(in the rows, 128 means zero)
Known rows, with every step that occurs:
voko, gole, vukid: [143 118 148 127 178  76 158 181 183 123 110 130  87 121 106 125 144 151
  78 115  91 140 150 108 159 120 116 135 110 172 132 162 117 168 123  74
  90 132 138 121  85 132 118 101 137 118]
vematu, pife: [159 110 138 133 141 130 151 150 139 100 126 118 130 133 129  93 108 128
 120 123 116  99 133 112 105 129 153 141 115 116 160 135 129 139  97  99
 142 153 158 131 111 126 118 138 109 140]
lomef, vofof, serepof, bazas, kizu: [122  63 183 115 193 120 134 106 186  99 110  78 119 167  59 119 136 158
  85 141 107 143 176 114 153 148 159 122 148 124 151  79 115 140 140  20
  60 135 156  86 141 116 153  90 124 127]
pezaro, bazas: [161 147 149 144 168 149 154 152 136 119 100 100 141 124 137 104 133 143
  84 140 104 113 108  97 120 141  88 125 139 135 141 170 113 122 118 109
 144 158 117  98 142 107 114 123 128 130]
bazas, pezaro, voko, gole: [165 135 137 127 166 105 136 165 152 116 134 162 130 107 113  98 161 138
  97 140  69 138 147 131 146  89 130 121 136 156 153 104 116 171 137 102
 105 109 110 131 124 154  98 119 127 120]
pudalo, vukid: [155 110 146 161 150 137 146 130 121  92 111 109 108 127 125 112 134 120
 108 128 107 132 113 146 142 122 127  86 116 142 106 107 139 160 114 101
 115 142 129 124 137 125 155  93 118 157]
kizu, bazas, pezaro, voko, gole, vukid, momasak: [171 123 171 173 188  75 152 152 163 156  92 165 154  74  97 119 177 133
  87  61  56 160 169 151 161 100 147 157 131 202 140 124 138 172 178 143
 116 157 124 119  65 196 100  48 138 104]
kizu, vematu: [167  99 147 144 149 122 135 122 127  97 136  93 110 117  99  97 133 148
 125 105 124 137 147 124 125 105 150 117 107 159 103 169 119 131 138  97
 109 132 122 126 131 118 139 147 118 108]
pezaro, bazas, serepof, vofof: [114 123 141 141 197 161 130 156 134 132 107 108 119 123 123 126 130 181
  74 180  93 128  95  85  80 135 111 141 158 118 157 148 125 125 139  96
 112 167 157 136 128  63 122 121 127 141]
gole, voko, pezaro, bazas, pudalo: [143 183 139 132 199 163 161 136 154 115 124  93 158 124 150 104 147 187
 102 155  65 113  93  97 149 150  93 130 127 136 107 147  95 132 150  40
 144 176 159 165 148 117 102 136 165  90]
lomef, vofof, serepof, bazas: [148  94 162 120 183 131 145 105 156  83 110  90 118 162  67  99 147 137
  86 130  99 146 177 113 125 137 154 136 168 142 152 117 123 149 137  39
  94 134 152 111 128 106 151  96 145 131]
bazas, pezaro: [163 126 132 140 152 137 127 152 133 102 101 110 161 101 128 105 143 118
 112 113 112 145 145 144 119 123 160 105 143 148 133 120 125 137 122 115
 125 126 124 118 118 150 118 148 124 102]
pudalo, bazas, serepof, vofof, lomef: [113 114 123 107 169 117 106 133 140  84  82 152 115  98 100 141 117 174
 117 152  76 145 117 113 134 107 188 160 135 115 148  98 126 133 157 100
  49 165 143 193 136  82 149 139 127 137]
gole, voko, momasak, bazas: [144 162 139 161 184  86 136 161 163 141 132 106 116 148 102  94 132 110
  98 128  74 128 127 115 126 117  83 104 120 102 134 172  75 112 158  95
 131 165 111 151 127 130 118 169 186 111]
serepof, bazas: [140  88 133 116 164 128 156 139 133  93  84  82 119 139 107 117 130 133
 111 111 118 128 132 118 101 127 124 112 130 134 132 111 123 131 119  79
 119 153 131 130 119 113 138 122 145 129]
pudalo, vofof, serepof: [149 136 182 122 123 124 121  97 124  70 116 114 129 140 120  76 144 151
 104 133 127 119 149 143 175 155 171 140 114  97 142 165 116 183 110  93
  79 123 123 105 146 137 131 129 114 110]
vofof, serepof: [146 132 141 116 142 129 129 110 130  79 115  94 132 145 102  96 130 140
  91 138 117 118 160 118 155 134 155 124 151 121 126 144 106 147 124  84
 110 124 125 108 141 144 128 128 116 125]
lomef, vofof, serepof, bazas, pezaro, voko: [179 116 162 110 176 140 135 112 154  86 112 114 152 136  70  90 171 134
  91 137  61 168 185 151 115 124 161 122 197 165 166  91 128 170 159  57
 100 123 133 100 130 151 131  89 158 139]
momasak, vukid, gole, voko, pezaro, bazas, serepof: [167 183 199 119 210 146 158 167 147 101 139  64 184 109 137 106 143 164
  75 228 100  96  89 106  94 155  93 128 186 122 138 177  68 131 184  78
 141 196 167 182 143  88  96 125 150 117]
bazas, kizu: [123  84 159 131 164 116 127 148 159 124 110  93 128 134 113 126 119 155
 114 137 130 129 129 117 162 138 127  95 105 103 131 103 111 122 121  81
  88 136 129 107 133 137 124 119 100 127]
pezaro, voko, gole, vukid, momasak, bazas: [150 129 164 169 185  65 179 175 163 137  96 131  97 116  87  96 152 131
  72 113  41 113 155 114 142  85  46 163 118 173 156 157 131 165 179 120
 126 202  94 145 101 155 102  61 171 123]
bazas, pudalo: [120 128 136 127 167 153 136 134 139  96 113  73 132 132 118 133 140 159
 108 119 104 139 120 128 162 125 125 121 103 124 118 104 124 146 114  58
 114 142 153 135 154 134 121 125 108 107]
voko, gole, vukid, pudalo, vofof, serepof, bazas, pezaro: [141 126 187 105 152  85 131 148 185  69  84 144 131  82  92 134 163 176
  63  88  93 113 161 168 189 154 183 181 141 208 134 113 112 224 143  35
  72 132 141  60 103 131 128 145 156  36]
vematu, kizu, meti: [123 143 154 122 183 155 118 116 103 121 139  95 100 116 147 122 102 130
 115 122 119 115 140 143 138 126 110 118 114  86 134 154 104 112 115  93
 148 159 112 183  95 145 166 140 104 100]
vadid, vematu: [177  83 144 118 165 121 156 125 151  94  90 104 118 144 125 112 134 107
 127 120 122 151 138 140 145 121 138 113 119 122 152 124  93 126 118 109
 154 132 109 160 142 133 126 121 138 126]
serepof, vofof, lomef: [157 112  95 113 165 112  83 168 131  83  70 112 113 108 124 105 133 174
 128 111 108 157 110  91 132 127 159 135 133 113 125 108 130 115 157 108
 104 151 152 180 117  99 108 154 143 133]
momasak, voko, pezaro, bazas: [164 169 152 122 156 159 152 156 148 140 110  78 150  92 158  59 122 169
  70 160  83 127 121  90  99 152  50 117 136 106 139 153 113 137 149  94
 172 137 121 143 126 135  97 104 154 143]
pezaro, bazas, pudalo, vukid, momasak, voko: [113 163 171 184 168 183 165 149 113 115 111  52 129  81 137 115 148 153
  61 119  66 128  98 158 155 143  49 123 117 125 121  83 177 145 151 109
 183 194 148 117 184 134 146  59 116 138]
voko, momasak, vukid, vaput: [188 151 165 118 172 121 104 184 139 121 133  43 148  86 149 132 159 131
  56 124 119 154 118 121 125 138  85  86 130 151 167 111 104 118 117  79
 133 161 136 147 149 137 103 160 117 153]
vukid, momasak, bazas, serepof, vofof, lomef: [105 109  98 154 189 115 103 142 119 101  59  92 105 108 105 105 112 142
  91 131  81 109 119  97  96 100 126 176 146  97 145 111 131 105 201 139
 106 218 137 196 135  69 115 148 155 113]
voko, momasak, bazas, pudalo, vofof, serepof: [122 180 178 140 154 120 105  87 164  99 120  64 126 147 103  94 144 144
  73 120  52 117 153 141 189 132 119 164  79 101 147 133  91 192 134  48
  74 161 131  87 199 139 119 139 130  77]
gole, voko: [146 129 140 133 165 112 152 159 126 101 130 129 127 142 118 106 138 140
 127 132 126 136 110 127 143 138 134  94 132 101 116 162 107 112 131  97
 125 137 133 168 105 133 129 156 158 118]
gole, voko, momasak, vukid: [148 163 166 127 206  79 121 201 159 126 151  87 126 118 122 119 152 108
 101 138 101 158 130 120 130 132 103  74 141 109 152 156  77 110 130  72
 129 143 158 170 137 142 113 150 159 131]
lomef, vofof: [158 103 161 159 184 135 135 149 154 125 130 119 122 139 103  98 148 135
 100 136 111 165 145 107 129 127 129 121 132 127 153 146 130 138 126  79
 102 122 146 144 113 109 125 103 126 141]
vaput, vukid, gole: [170 110 183 155 147 154 115 161 144  62 108  73 153 111  92 108 161 154
  96 121 158  91 130 130 130 145 146 143 147 145 118 109 154 145 158 132
 117 188 153 132 102 107 138 108 107 138]
pudalo, vofof, serepof, bazas, pezaro, voko: [169 134 181  94 126 129 126  99 123  61  94 117 154 124 108  82 168 145
 114 124  81 137 155 186 138 139 177 132 152 132 159 108 127 200 138  89
  82 135 110  87 144 164 131 113 153 113]
momasak, voko, pezaro, bazas, serepof, vofof, lomef: [137 163 109  87 178 155  94 155 152 125  85  80 118  82 151  76 105 207
  67 184  58 141  99  75  80 148  92 144 155  79 148 121 112 126 195  97
 122 148 161 191 129  72  96 132 169 156]
momasak, voko, gole: [126 127 145 120 156  98 150 181 154 121 143 119  94 113 112  93 130 152
  70 136 107 143 143 105 150 117  84 116 105  92 147 125 119 146 122  87
 127  90 126 156 113 141 112 121 125 127]
vadid, vematu, kizu, bazas, pezaro: [203  79 161 141 184 128 142  82 155  88 102 113 188 100 119 138 126  94
 147  63 108 161 164 193 132 134 191 125 108 141 157  99  67 123 107 114
 181 123 107 170  99 190 133 136 112  70]
pudalo, vofof, serepof, bazas: [139 112 179 103 133 120 136  89 127  56  91  98 124 148 106  90 146 147
 106 119 119 115 151 145 147 157 169 144 121 110 144 135 120 178 115  70
  76 145 126 102 143 122 147 121 135 106]
kizu, bazas, pezaro, voko, momasak: [189 150 155 152 173 110  98 118 158 173 119 131 173 103 110 104 156 122
 101  92  56 177 149 149 133 107 152 104 129 145 143 108  96 156 158 129
 118 116 117 100 114 185  99  91 128 140]
vaput, vukid, momasak, voko, gole: [102 111 166 166 168 114 126 192 147 106 131 111  88  78  93  90 161 137
  51  99 124  95 167 112 142 124  88 154 120 118 153  87 173 135 149 137
 137 162 148 175  94 125 134  86 122 126]
vematu, vadid: [170 118 144 121 153 123 138 160 122  93 133 135 130 129 104 123 104 135
  82 152 126 122  98 121 132 119 141 112 113 121 123 135 144 140 110  77
 120 109 142 155 128 117 131 121 112 143]
kizu, bazas: [160 101 153 149 166 118 144 107 135 124  92 120 155 134 110 115 131 130
 111  85 121 152 128 115 139 127 148 112 106 124 118 143 111 129 119 110
 118 122 129 132 100 146 121 104 112 116]

Rows:
[ 98  99 156 140 177 137 136 134 134 114 114 153 123 107  94 144 131 172
 112 166  89 151 124 115 113 108 166 149 135 126 159 110 138 146 130  85
  63 161 144 185 118 100 160 111 115 136] => pudalo, bazas, serepof, vofof
[178 135 139 129 148 138 128 150 126 109 110 125 159 108 125  95 154 134
 119 134  86 152 134 156 122 111 135  97 154 142 148 114 126 152 138 120
 126 125 109 122 125 170 107 120 136 142] => bazas, pezaro, voko
[167 136 145 183 161 125 147 149 112 119  85 110 170  93 112  78 154  98
 104 111  65 117 148 151 105  89  88 135 158 148 159 113 140 135 176 156
 159 198  78 140 137 173 101 111 156 109] => vukid, momasak, bazas, pezaro, voko
[119 105  93 101 175 125  81 147 135  93  86 108  94 117 116 125 115 176
 104 152 102 143 107 102 112 123 172 139 142  90 136 110 116 122 165 105
  73 145 163 181 124  65 118 156 134 145] => bazas, serepof, vofof, lomef
[138 106 151 201 155 138 144 133 100 104 108 106 110 103 126 102 140 113
 107 112 108 109 126 152 145 115 132 120 124 149 112 100 162 150 142 137
 138 185 128 141 142 127 153  69 110 150] => pudalo, vukid, momasak
[166 160 186 179 176 106 113 175 173  97 130  75 143 127  71  97 162 129
  86 124 108  93 128 129 127 133 101 135 141 126 122 139 109 126 201 124
 129 220 140 147 105 110 132 151 170 114] => vaput, vukid, gole, voko, momasak, bazas
[116  78 144 149 196 129 118 106 130 138 102 131 131 133 100 138 128 167
 102 124 114 167 118 103 100 123 170 131 125 108 132 120 118 134 143  99
  86 129 168 168  84 103 128 104 113 131] => kizu, bazas, serepof, vofof
[155 127 159 125 168  84 146 190 181 130 123 160  96  94  97 139 147 198
  74 128  75 125 118 117 186 114  86 145 129 183 129 137 106 191 155  60
 113 124 122 117  91 139  92  93 151 127] => pezaro, voko, gole, vukid, pudalo
[160 120 165 140 172 135 127 113 150  97 133 110 127 156  82  85 145 139
  81 147 103 149 175 111 155 135 158 136 157 128 149 147 117 153 134  61
  94 112 145 120 132 123 133 102 119 135] => lomef, vofof, serepof
[105  90 129 134 181 142 114 148 128 122 117 112 104 128 110 126 127 174
 101 165 116 148 117 105  91 123 151 128 143 102 146 121 128 136 138  88
  88 140 161 170 106  85 129 124 121 144] => bazas, serepof, vofof
[180 158 190 140 181 107 103 196 153 115 135  37 159 100 112 115 154 130
  85 147 117 143 136 123 129 128 117 117 145 126 151 130  89 143 159  98
 136 166 156 135 154 134 101 113 106 146] => voko, momasak, vukid, gole
[131 132 165 148 146 115 155 193 137 138  96  73 116  77 121 101 137 140
  83  93 107 161 154 155 129 147  85 121 132 120 140 151 161 134 161 137
 158 169 129 144  80 177 128  73 155 146] => gole, vukid, momasak, voko
[142 138 183 131 119 131 106 111 128  73 117 130 141 111 120 103 138 181
  91 130 137  97 123 142 203 164 166 162 127 114 131 147 105 187 127  71
  99 119 122  98 149 122 117 153 116  80] => vukid, pudalo, vofof, serepof
[ 75 103 153 156 182 128 174 151 137  96 119  73  78  97  99 129 153 150
  68  98  68 128 133 151 164 106  84 136  92 135 118  17 175 170 148  60
 135 171 165 156 158 127 162  55 124 117] => serepof, bazas, pudalo, vukid, momasak, voko, gole
[106  97 201 139 179  66 159 178 224 131 109 178 116  77  76 188 126 201
  80 119  86 119 134 119 235 122 124 160  96 196 131  93 108 173 136  31
  57 148 121 101 108 144 139 105 114  79] => voko, gole, vukid, pudalo, bazas, kizu
[129 134 160 119 158  89 151 216 185 133 123 127  95  74 103 134 129 190
  49 113 101 145 130 124 179 140  71 135 119 149 126 133 117 171 148  58
 135 102 136 126  77 143 108 120 152 105] => momasak, voko, gole, vukid, pudalo
[138 175 193 145 198  83 129 198 170 119 150 143 157  70 102 163 150 142
  95 127  85 139 115 134 175 123 115 113 147 153 149 130  75 128 139  46
 130 159 136 178 148 140 131 160 153  95] => gole, voko, momasak, vukid, pudalo, bazas
[177 120 154 118 155 103 157 178 164 114 113 110 111 101 129 138 155 176
  54 107 114 137 123 121 164 139 104 134 106 195 137 138 130 153 125  78
 100 151 126 128  79 130 117 144 134 123] => voko, gole, vukid, vaput
[152 109 161 103 192 145 136  96 127 106 121  95  92 129 148 129 108  98
 131 115 120 135 147 170 150 122 120 122 110  91 156 136  78 105 118 101
 183 157  95 207 111 149 169 133 122  97] => vadid, vematu, kizu, meti
[124 142 151 130 178 163 152 128 139 131 114  98 124 133 127 124 115 145
  63 180  96  96 104 106  99 137 101 130 149 115 153 171 101 126 126 107
 114 151 126 101 150  74 126 125 120 139] => pezaro, bazas, serepof
[ 99  94 120 161 195 125  82 149 136  73  49  87  96  96  86 112 136 139
  73 111  95  81 130 100  85 113 124 181 154 121 145  83 162 108 201 149
  95 246 156 198 117  52 137 134 153 120] => vaput, vukid, momasak, bazas, serepof, vofof, lomef
[109 117 122 118 168 125  93 146 147  86  81 167 124  66  98 166 110 207
 100 145  87 122  91 112 160 116 181 179 146 132 134  79 117 137 172  76
  71 160 144 186 137  66 138 164 131 108] => vukid, pudalo, bazas, serepof, vofof, lomef
[171 171 144 139 186 140 157 149 147 127 120 119 154 121 151  77 138 163
 105 162  84 105 102  87 119 150  93 122 146 132 118 185  88 121 153  85
 151 168 132 164 118 111 104 135 178 115] => gole, voko, pezaro, bazas
[195 154 185 124 184 114 143 184 139  80 134  70 186 103 130  87 157 153
 124 170 128 131 113 115 125 143 123 109 162 129 114 148  86 136 178  72
 149 177 165 215 115 138  93 132 153 113] => momasak, vukid, gole, voko, pezaro
[130  91 117 123 199 123  80  97 136  92 105 108 130 101 104 148  89 185
 123 107  98 139 120 125 111 139 193 152 111  79 137 111  84 117 147  99
  97 142 165 207  87 103 131 149 109 112] => vematu, kizu, bazas, serepof, vofof, lomef
[178  78 149 127 173 131 145 114 148  75 130  88 123 124 125 128 111 118
 144 117 121 126 151 165 134 134 140 125 105 108 169 123  68 121 100  96
 179 139 105 191 125 152 136 137 120 112] => vadid, vematu, kizu
[149 117 146 106 145 181 154  71 114  30  98  31 135 133 112 153 155 172
  65 109  97 122 108 174 174 149 139 112 126 187  96  18 153 171 120  20
 109 181 156 100 180 127 173 129 116 131] => vofof, serepof, bazas, pudalo, vukid, vaput
[191 123 156 118 138 135 149 165 138 106  90  78 140  96 141 136 148 168
  77 101 131 152 111 148 140 159 107 105 123 183 129 146 143 137 126  96
 120 169 121 119  82 143 127 143 142 147] => gole, vukid, vaput
[194 153 190 145 213 103  92 139 157 135 155  84 194  66 114 135 144 113
 109  94  57 171 167 174 107 120 128  90 129 138 184 104  65 147 125  92
 154 128 133 152 117 217 103 104 111 124] => vematu, kizu, bazas, pezaro, voko, momasak, vukid
[156 122 199 112 130 149  93 116 146  38  85 125 159  79  87 112 178 172
  84 101 105  87 149 188 154 160 169 157 172 175 147  60 150 208 154  80
  93 160 133  80 122 133 141 127 154  93] => vaput, vukid, pudalo, vofof, serepof, bazas, pezaro, voko
[132 138 106 107 191 145  98 150 140 106  74 105 113 113 130 123 115 187
  79 166  82 124  82  81 101 136 132 154 159 107 145 139 112 112 166 112
  97 168 155 143 145  45 112 151 140 142] => pezaro, bazas, serepof, vofof, lomef
[122 143 203 167 177  83 170 155 160 118  98 122  96 110 103 109 174 167
  83 102  28 121 134 152 194 102  58 190  63 151 162 141 148 212 167  86
  85 209 121 138 139 154 105  60 157  82] => pezaro, voko, gole, vukid, momasak, bazas, pudalo, vofof
[146 143 158 146 150 121 146 176 150 149  94  67 124  63 138  72 135 157
  85 107  86 148 165 132 114 146  86 135 133 135 134 145 149 154 181 118
 158 173 135 174  75 178 111  56 165 145] => gole, vukid, momasak, voko, pezaro
[161 142 164 134 162  98 155 147 158 109 129 205 149  89  97 117 165 137
 106 139  43 139 159 143 168  73 146 141 130 179 163  94 125 176 132  99
  81 126  92 142 133 168 125 103 120 111] => pudalo, bazas, pezaro, voko, gole
[144 130 150 184 188  75 164 186 169 122  75 124 132  83  98 106 157  97
  67  80  61 119 176 135 130  95 101 166 134 207 144 141 135 151 168 124
 127 198 111 122  92 157 109 115 159  59] => voko, gole, vukid, momasak, bazas, pezaro
[144 149  98 105 196 152  90 135 153 119  75 101 119  97 148  95 110 200
  82 183  60 112  94  59  87 134 132 165 160 122 136 130 100 133 187  93
  99 176 161 174 139  46  95 134 153 140] => voko, pezaro, bazas, serepof, vofof, lomef
[191 121 162 149 170 136 124  98 128 111 134 125 194  87 111 122 129 140
 135  89  82 147 149 182 120 127 156 112 122 131 151 112  95 148 120 116
 150 122 110 150  87 206 116 112 110 113] => vematu, kizu, bazas, pezaro, voko
[153 120 144 124 168  98 144 157 148 121 144 153  93 135 106  97 147 158
  94 153  80 126 132 100 160  88 101 127 114 128 150 127 110 163 129  90
 102 112 115 147 127 134 103  94 126 147] => pezaro, voko, gole
[141 152 176 171 168 176 129 168 145 124  99  71 146  56 139  62 151 153
  51 124  96  81 148  98  90 158  53 152 152 134 147 116 170 128 173 144
 181 211 141 162 108 123 120  66 148 142] => vaput, vukid, momasak, voko, pezaro, bazas
[176 159 175 179 159 114 120 158 143 115 161  96 125 123 106 105 158 145
 111 150 101 134  98 167 171 136 151 101 131 127  93 128 110 156 185 117
 124 175 147 133 133 120 146 114 138 159] => pudalo, vukid, gole, voko, momasak
[157 133 157 147 145 129 148 137 139  96  96 156 181  81 113 123 147 115
 123 113  88 146 154 154 141 110 177 124 137 171 146 109 137 144 114 110
  99 146 105 132 128 167 147 135 116  98] => pudalo, bazas, pezaro
[ 79 120 182 125 181  93 148 201 191 139 130 177  89  54  77 175 130 229
  50 149  66 165 124 122 160 122 111 172 131 157 155 102 138 185 162  45
  82 127 156 176  74 115 144 107 149 109] => momasak, voko, gole, vukid, pudalo, bazas, serepof, vofof
[163 128 135 153 161 124 149 146 138  94  78  99 167 115 115  93 134  92
 100 110  90 131 146 139  99 107 107 108 139 148 138 128 115 130 134 111
 133 154  98 119 125 152 113 167 149  80] => momasak, bazas, pezaro
[104 119 164 131 160 136 162 111 140 109 122 143 127 119  97 143 113 138
  99 165  90 118 137 136 130 109 155 136 126 124 154 130 117 147 115  92
  65 145 116 149 142 113 162 112 107 134] => pudalo, bazas, serepof
[147 168 140 133 186 181 148 124 156 121 103  68 156 112 152 102 136 183
  90 149  62 108 113  87 136 137  87 146 117 154 121 125 109 153 134  45
 138 173 152 131 167 112  95 106 128 104] => voko, pezaro, bazas, pudalo
[125  98 159 185 168 144 115 156 125  92  98  95 120  94 104 106 161 121
  92  90 142  82 155 125 123 130 132 148 141 146 137 105 175 122 142 149
 130 206 145 151 104 117 145  89 114 131] => vaput, vukid, momasak
